What can hang from each mark:
zafo: peras vomat
vomat: zafo
luzor: peras
peras: fofuv luzor mola supu tebu vabe zafo zovop
fika: peras
lako: peras
mola: peras

Every row comes from one small tree of marks. The marks that hang from a mark follow it in brackets, in alphabetical order. Every link used is in the known rows. Which tree was each row made from?
In the rows, 128 means zero.
Known rows:
luzor(peras(vabe)): [114 138 154 115 164 104 151 105  89  91 119 136 145 166 142 167 157 129
 145 154 152 136 127 134 151]
luzor(peras): [101 128 151 121 158  98 147 114  74 113 105 139 144 165 144 181 153 121
 119 145 137 165 160 133 156]
vomat(zafo(peras(mola supu))): [ 95 116 133 159 151  82 133 154 127 138 119 128 160 173 130 131 113 162
 129 169 152 115  96  90 161]
lako(peras(tebu vabe zovop)): [184 161 126 116 102 132 158 128  79 109 149 133 166 144 153  85 142 117
 156 119  80 100  97 131 138]
mola(peras(supu zovop)): [101 149  88 116 120 113 183 128  99 132 143  94 153 143 142 123 143 141
 136 154 142 136 157 135 172]
peras(mola supu tebu): [169 171 131 101  94 113 133 138 103 143 163 109 195 159  98 140 154 169
 155 137 110 118 145 125 126]
zafo(peras(supu) vomat): [ 97 119 152 141 153  85 132 151 151 124 104 106 126 188 148 154 156 121
 117 167 174 117 106 111 138]
fika(peras(mola supu vabe)): [144 164  72 116 102 134 158 130  95 116 162 122 186 136 132 123 131 127
 152 119 138  93 122 124 112]
vomat(zafo): [ 96 119 120 171 159  92 144 167  94 143 112 168 150 165 129 141 115 129
 110 134  98 138  88 118 162]
mola(peras): [ 98 128 102 141 164 113 183 134  89 137 116 116 143 134 157 139 163 106
 117 139 118 147 168 117 151]
fika(peras(luzor tebu zafo)): [170 161  94 133 121 126 165 162  97 128 147 125 186 136 129 100 145 109
 174 115 109 135 151 127  76]
fika(peras(fofuv vabe)): [125 145  72 123 105 139 166 150  81 110 142 145 189 144 135 143 143 108
 127  99 101 130 121 139 129]
fika(peras(zovop)): [122 143  69 122 105 117 170 150  71 130 144 131 151 142 141 114 121  97
 124 106  93 141 144 136 120]
mola(peras(supu vabe zafo zovop)): [110 164 108 125 114 125 184 128 123 108 147  77 138 141 132  94 140 159
 193 169 172 108 118 146 153]
fika(peras(fofuv zafo)): [108 137  83 144  86 136 158 173  77 128 120 136 175 138 131 141 131 108
 134  94  99 161 148 145 120]
vomat(zafo(peras(fofuv supu zovop))): [ 84 117 122 145 123  86 138 164 122 130 124 127 167 186 122 131 108 171
 126 164 144 132  87 113 189]
lako(peras(supu)): [153 154 114 146  99 135 140 140  72 128 132 170 194 136 166 147 128 112
 100 103 108 123 142 130 155]
peras(zovop): [104 141 124 119 104  94 161 136  96 132 139 114 116 163 134 122 129 125
 129 125  99 141 120 152 137]
fika(peras(zafo)): [122 142  87 155 119 130 158 170  77 129 125 147 154 134 138 124 125  96
 137 103 104 149 152 136  98]
peras(supu tebu vabe): [195 189 129 109 129 132 138 151 109 103 184 158 214 178  93 137 158 167
 159 138 117 105 103 146 131]
luzor(peras(mola tebu zafo zovop)): [118 144 171  93 107  94 149 108  92 116 115  61 120 159 117 116 147 159
 206 171 140 147 141 134 137]
fika(peras(luzor mola vabe zovop)): [139 161  77  92  94 109 186 101 119 115 162  66 148 130 151  76 135 122
 190 131 144  77 100 123  89]
zafo(peras): [106 112 153 148 166  88 142 145 124 124 122 129 137 175 151 147 147 125
 108 151 142 140 151 103 119]

Which tree is each row?
[ 76 112 155 111 121  83 154 131 164 103 106  55  97 190 147 118 162 133
 156 173 164 101  53 127 149]  zafo(peras(fofuv vabe zovop) vomat)
[ 99 117 129 166 163  87 132 168 120 133 121 155 167 181 128 138 112 155
 114 162 146 127  99  99 167]  vomat(zafo(peras(supu)))
[136 151 161  71 124  96 158  85  96  98 137  72 133 166 122 117 161 159
 198 175 141 116 112 128 146]  luzor(peras(mola tebu vabe zovop))
[105 160 131  61  42  91 184  72 165 107 158   4 139 148 135  91 156 181
 218 152 166  64  51 147 125]  peras(fofuv luzor mola vabe zovop)
[131 139 123 121  76 113 158 109  80 136 124  96 134 123 175  99 126 110
 138 114  97 107 121 121 139]  lako(peras(mola zovop))
[142 156 114 114  58 121 149 113  85 133 139 102 163 128 164 109 118 133
 140 118 120 100 124 127 154]  lako(peras(mola supu zovop))
[ 83 149 138 140  54 123 130 174 127 127 106 106 164 167 108 173 142 158
 151 127 146 147  97 175 161]  peras(fofuv supu zafo(vomat))
[157 145  83 118 117 123 159 148  71 141 143 124 177 134 128 116 148 103
 141 107  77 133 159 109  98]  fika(peras(mola tebu))
[ 91 140 169 111 130  96 157 108 113  88 104  82  92 169 136 125 145 137
 197 174 172 125  82 153 147]  luzor(peras(vabe zafo(vomat) zovop))
[148 165 160 106  95  86 166 144 152 127 135  44 110 163 117  64 157 140
 231 159 133 113  76 153  89]  peras(luzor tebu zafo(vomat) zovop)
[113 135 139 120 113  94 143 133 154 117 142 101 197 179 140 160 153 166
 128 158 187 127 146 118 139]  zafo(peras(fofuv luzor supu))
[ 91 134 180 117 139  96 148  97 119  98  91  69  96 154 142 139 158 137
 200 174 179 113  92 130 130]  luzor(peras(mola vabe zafo(vomat)))
[ 88 159 146 113  40  92 144 129 146 136 126  26  92 153 116  96 119 168
 211 161 172  97  75 157 126]  peras(mola supu zafo(vomat) zovop)
[ 75 119 141 111  95  83 141 146 156 121 109  66 127 194 136 144 151 145
 133 170 171 124  89 132 168]  zafo(peras(fofuv supu zovop) vomat)
[ 74 156 132 114  18 112 144 162 132 123 121  66 136 172 104 136 126 173
 178 139 150 139  77 188 173]  peras(fofuv supu zafo(vomat) zovop)
[148 152 119 134  82 128 140 121  81 135 131 130 180 125 166 136 130 122
 121 111 118 106 137 118 146]  lako(peras(mola supu))
[103 141  98 113 137  97 202 107 120 132 134  65 133 134 164 101 158 123
 155 157 148 125 149 124 140]  mola(peras(luzor zovop))
[100 164 144 130  64 132 137 159 147  97 126 100 163 170 105 153 148 171
 185 141 168 105  48 179 153]  peras(fofuv supu vabe zafo(vomat))
[170 162 150 102 132 111 153 119 117 118 157  96 154 153 112 106 173 151
 187 141 100  88  93 117  98]  peras(mola tebu vabe)
[ 98 111 165 142 178  84 145 136 160 107 102  97  97 184 159 130 167 108
 140 172 166  96  71 106 119]  zafo(peras(vabe) vomat)
[129 143 160  81 117 109 149  97  93 100 122  88 170 164 117 159 178 162
 177 158 134 133 124 129 160]  luzor(peras(fofuv mola tebu vabe))
